What can hang from each mark:
j340: j441
j441: j340
j261: j218
j901: j88 j218
j160: j261
j218: j261 j798
j798: j88 j218
j88: j340 j901

Known rows, with every way that one mark hangs from another:
j218[j798[j88]]: [-0.96 -1.37  0.96  0.02  0.53  0.71 -0.64  2.15 -0.30  0.12 -0.22  0.90
  0.93 -1.05 -0.05 -1.49  1.43  0.37 -0.24]
j218[j798[j88[j340]]]: [ 0.28 -1.01  1.36  0.72  0.06 -0.08 -1.00  0.47 -0.40  0.04  0.97  1.01
  0.32 -0.58 -0.96 -1.40  1.74  1.00  0.03]
j88[j340 j901]: [-0.01 -0.35  1.26  0.84  1.22 -0.23 -0.78 -0.46  2.73  0.91  1.14  1.20
  1.19  1.09 -0.15 -0.72 -0.11 -0.98  0.43]
j160[j261[j218[j798[j88]]]]: [-0.84 -1.20  1.38 -0.97 -2.62 -2.06 -0.66  1.08 -1.09 -0.43  2.24 -1.31
 -1.86  1.17  1.06 -2.61  1.50  0.91 -0.67]
j901[j88 j218]: [-1.27 -0.25  1.18 -0.39  0.66 -0.38  0.27  0.37  0.85  0.89 -0.36  1.38
  2.83  1.76 -1.15  1.00 -0.79  1.10  1.00]
j901[j218]: [-1.88 -0.21  0.38 -0.65  0.42 -0.52  0.20 -0.46  0.96  1.63  0.29  1.12
  3.85  1.73  0.52 -0.58  0.19 -0.12  0.36]
j441[j340]: [-1.62 -0.82 -1.08 -0.41 -0.29  0.54 -0.08  0.06  1.14  1.37  2.33  2.39
  4.27  0.22  0.79 -2.65  0.75  0.06  0.01]
j901[j88[j340[j441]] j218[j261]]: [ 0.93 -0.22 -0.26 -1.38 -2.49 -0.46  0.42 -3.58  0.66  1.14  2.19  0.74
  2.74  2.91 -1.65 -0.50 -0.59  1.27  2.03]
j261[j218[j798[j88]]]: [-0.78 -1.92  0.58 -0.10 -1.01  0.71 -0.86  2.51 -0.88  0.19  1.47 -0.85
 -0.98  0.64  1.01 -1.92  1.65  0.69 -1.21]
j88[j340[j441] j901]: [ 0.41 -1.13  0.40  0.28 -0.06  0.73 -0.50 -3.14  2.89  0.86  1.27  0.76
  1.96  0.49 -0.13 -2.76  0.98 -0.60  0.18]
j261[j218]: [-0.92 -1.07  0.13  0.52 -0.63 -0.39 -0.48  0.56  1.44  1.25  3.50  0.41
  1.26  2.88  2.74 -1.96  0.90 -0.13 -1.02]
j798[j88[j340 j901] j218[j261]]: [-0.51  0.51  0.15 -1.50  0.02 -0.87 -0.59 -4.74  0.81  0.92 -0.02 -0.01
  1.24  0.34 -3.05  0.62 -1.63 -1.89  2.71]
j798[j88[j340] j218]: [-0.76  0.22  0.74  0.14  0.78 -1.51 -0.69 -6.53  0.18  0.67  0.43  1.28
  2.51 -0.30 -2.61 -0.44  0.67  0.17  1.69]
j798[j88[j340]]: [ 0.33  0.02  1.19  0.78  0.10 -0.88 -0.80 -1.39  1.46  0.50  1.47  0.79
  1.00  0.19 -0.91 -1.11  0.55  0.02  0.77]
j160[j261]: [-1.28  0.16  1.17 -0.26 -0.44 -3.02 -0.13 -1.12  1.66  0.55  2.43  1.68
  2.31  1.59  1.49 -2.29  0.48 -0.26  0.61]
j88[j340[j441] j901[j218]]: [-0.25 -0.79  0.34 -0.98 -0.49  0.49 -0.02 -4.26  1.78  1.41 -0.18  0.06
  2.53  0.95 -1.23 -1.79  0.48 -0.17  0.45]
j901[j88 j218[j798]]: [-1.32 -1.29  1.33 -0.45  0.78  0.45  0.06  2.14 -0.94  0.45 -0.92  1.63
  2.10  0.95 -1.17  0.73  0.48  2.08  0.29]
j218[j261 j798[j88[j340 j901]]]: [ 0.62 -0.73  0.80 -0.99 -0.79  0.54 -0.93  2.03  0.26  0.22  0.49 -0.25
 -1.21  0.16 -1.36 -0.30 -0.69 -1.06  1.12]
j798[j218[j261]]: [-1.82  0.07 -0.92 -1.14  0.53 -1.10  0.00 -3.99  0.51  1.73  1.99  2.16
  4.57  1.94  0.29 -0.55 -0.47 -1.16  1.89]

Rows:
[ 0.52 -0.50  0.80 -0.83 -1.17 -0.68 -0.04  1.21 -1.16  0.72  1.52  1.44
  1.34  2.78 -1.71  1.32 -0.58  1.86  1.58]  j901[j88[j340] j218[j261 j798]]
[ 0.03  0.11  1.62  0.30  0.15 -1.34 -0.08 -1.43  0.71  0.78  0.84  1.63
  2.18  2.23 -2.06  1.13 -0.39  1.82  1.29]  j901[j88[j340] j218]
[ 0.16 -0.23  0.32 -1.68 -1.84 -0.64 -0.28  0.36 -1.65  0.89  0.76 -0.05
  0.70  1.37 -1.60  0.01 -0.01  0.57  1.30]  j901[j218[j261 j798[j88[j340]]]]
[ 0.43 -1.67  1.43  0.08 -1.05  0.74 -1.29  1.55 -0.10 -0.04  0.90 -1.63
 -3.01  0.64 -0.59 -1.01  0.91  0.24 -0.82]  j261[j218[j798[j88[j340 j901]]]]
[ 1.18 -1.04  0.87  1.06 -0.51 -0.09 -0.33 -3.77  2.14  0.31  2.37  1.85
  2.32  1.00 -0.79 -1.84  1.26  1.69  0.73]  j901[j88[j340[j441]]]
[-1.73  0.25 -0.69 -1.72  0.03 -0.84 -0.14 -3.92  0.08  1.17  0.57  0.74
  3.17  0.49 -1.33 -0.20 -0.94 -1.40  2.38]  j798[j88 j218[j261]]
[-1.19 -1.54  1.29 -0.57  1.28  1.67 -0.79  3.27  0.67  0.01 -2.02 -0.04
 -0.37 -1.90 -0.87 -0.79  0.27 -0.84 -0.17]  j218[j798[j88[j901]]]
[-0.52  0.19  1.49 -1.12  0.07 -0.38 -0.45 -1.17  1.33  0.86 -1.76 -0.97
  0.38  0.16 -2.87  0.62 -1.02 -0.70  1.10]  j798[j88[j340 j901[j218]]]
[-0.39 -0.63  1.32 -0.53 -0.52 -0.39 -0.52 -0.18 -1.43  0.51 -0.52  0.25
  0.84  0.02 -2.06 -0.40  1.23  1.36  0.38]  j901[j218[j798[j88[j340]]]]
[ 0.63 -1.49  1.08  0.62 -1.71 -0.23 -1.17  0.72 -0.88  0.08  2.68 -0.72
 -1.65  1.15  0.16 -1.74  1.94  1.34 -0.89]  j261[j218[j798[j88[j340]]]]
[-0.95 -2.03  0.95 -0.69 -0.50  1.57 -0.98  3.27 -0.04  0.07 -0.22 -1.88
 -2.24 -0.01  0.25 -1.19  0.44 -0.46 -1.12]  j261[j218[j798[j88[j901]]]]
[ 0.78 -0.54  0.43 -0.45 -1.33 -0.28 -0.73  1.26 -0.55  0.41  2.22  0.78
  0.13  0.72 -0.54 -1.05  0.45  0.10  1.01]  j218[j261 j798[j88[j340]]]
[ 1.24 -1.41 -0.43 -0.99 -2.47  0.76 -0.48 -1.77 -0.55  0.40  2.36  0.28
  0.82  0.13 -0.45 -3.04  1.60  0.41  0.75]  j218[j261 j798[j88[j340[j441]]]]
[-1.01 -1.33  1.78 -1.51 -1.96 -1.05 -0.82  1.54 -0.31 -0.57  0.43 -2.22
 -3.18  0.45  0.32 -1.88  0.30 -0.15 -0.54]  j160[j261[j218[j798[j88[j901]]]]]
[ 0.50 -0.66  0.74 -0.26 -0.99 -0.28  0.22 -4.41  0.87  0.78  0.89  1.08
  2.96  1.64 -1.93 -0.92  0.71  2.16  1.07]  j901[j88[j340[j441]] j218]
[-1.63  0.05 -0.23 -2.34 -0.17  0.06  0.27  1.53  1.52  1.85 -0.20  0.03
  2.39  2.55  0.03  0.44 -2.23 -2.12  1.35]  j88[j901[j218[j261]]]
[-0.75 -1.13  0.32 -1.75 -0.26  1.48 -0.56  3.93  0.31  0.31 -0.75 -0.49
 -0.63 -0.46 -0.45 -0.42 -1.05 -1.80  0.80]  j218[j261 j798[j88[j901]]]
[-1.73 -1.01  0.85 -1.26  0.04  0.47 -0.17  1.49 -1.40  0.60 -1.69  0.08
  1.59 -0.45 -1.14 -0.58  0.89  0.69  0.10]  j901[j218[j798[j88]]]
[ 0.14 -0.14  1.57  0.20  0.65 -0.04 -0.92 -0.72  2.32  0.33 -0.29 -0.09
 -0.33 -0.38 -1.62 -0.46 -0.56 -1.17  0.85]  j798[j88[j340 j901]]
[ 0.23 -0.32 -0.61 -2.13 -1.93  0.27  0.21 -3.08  1.57  1.72  1.11 -0.17
  2.48  2.29 -0.81 -1.42 -0.78 -1.14  1.42]  j88[j340[j441] j901[j218[j261]]]
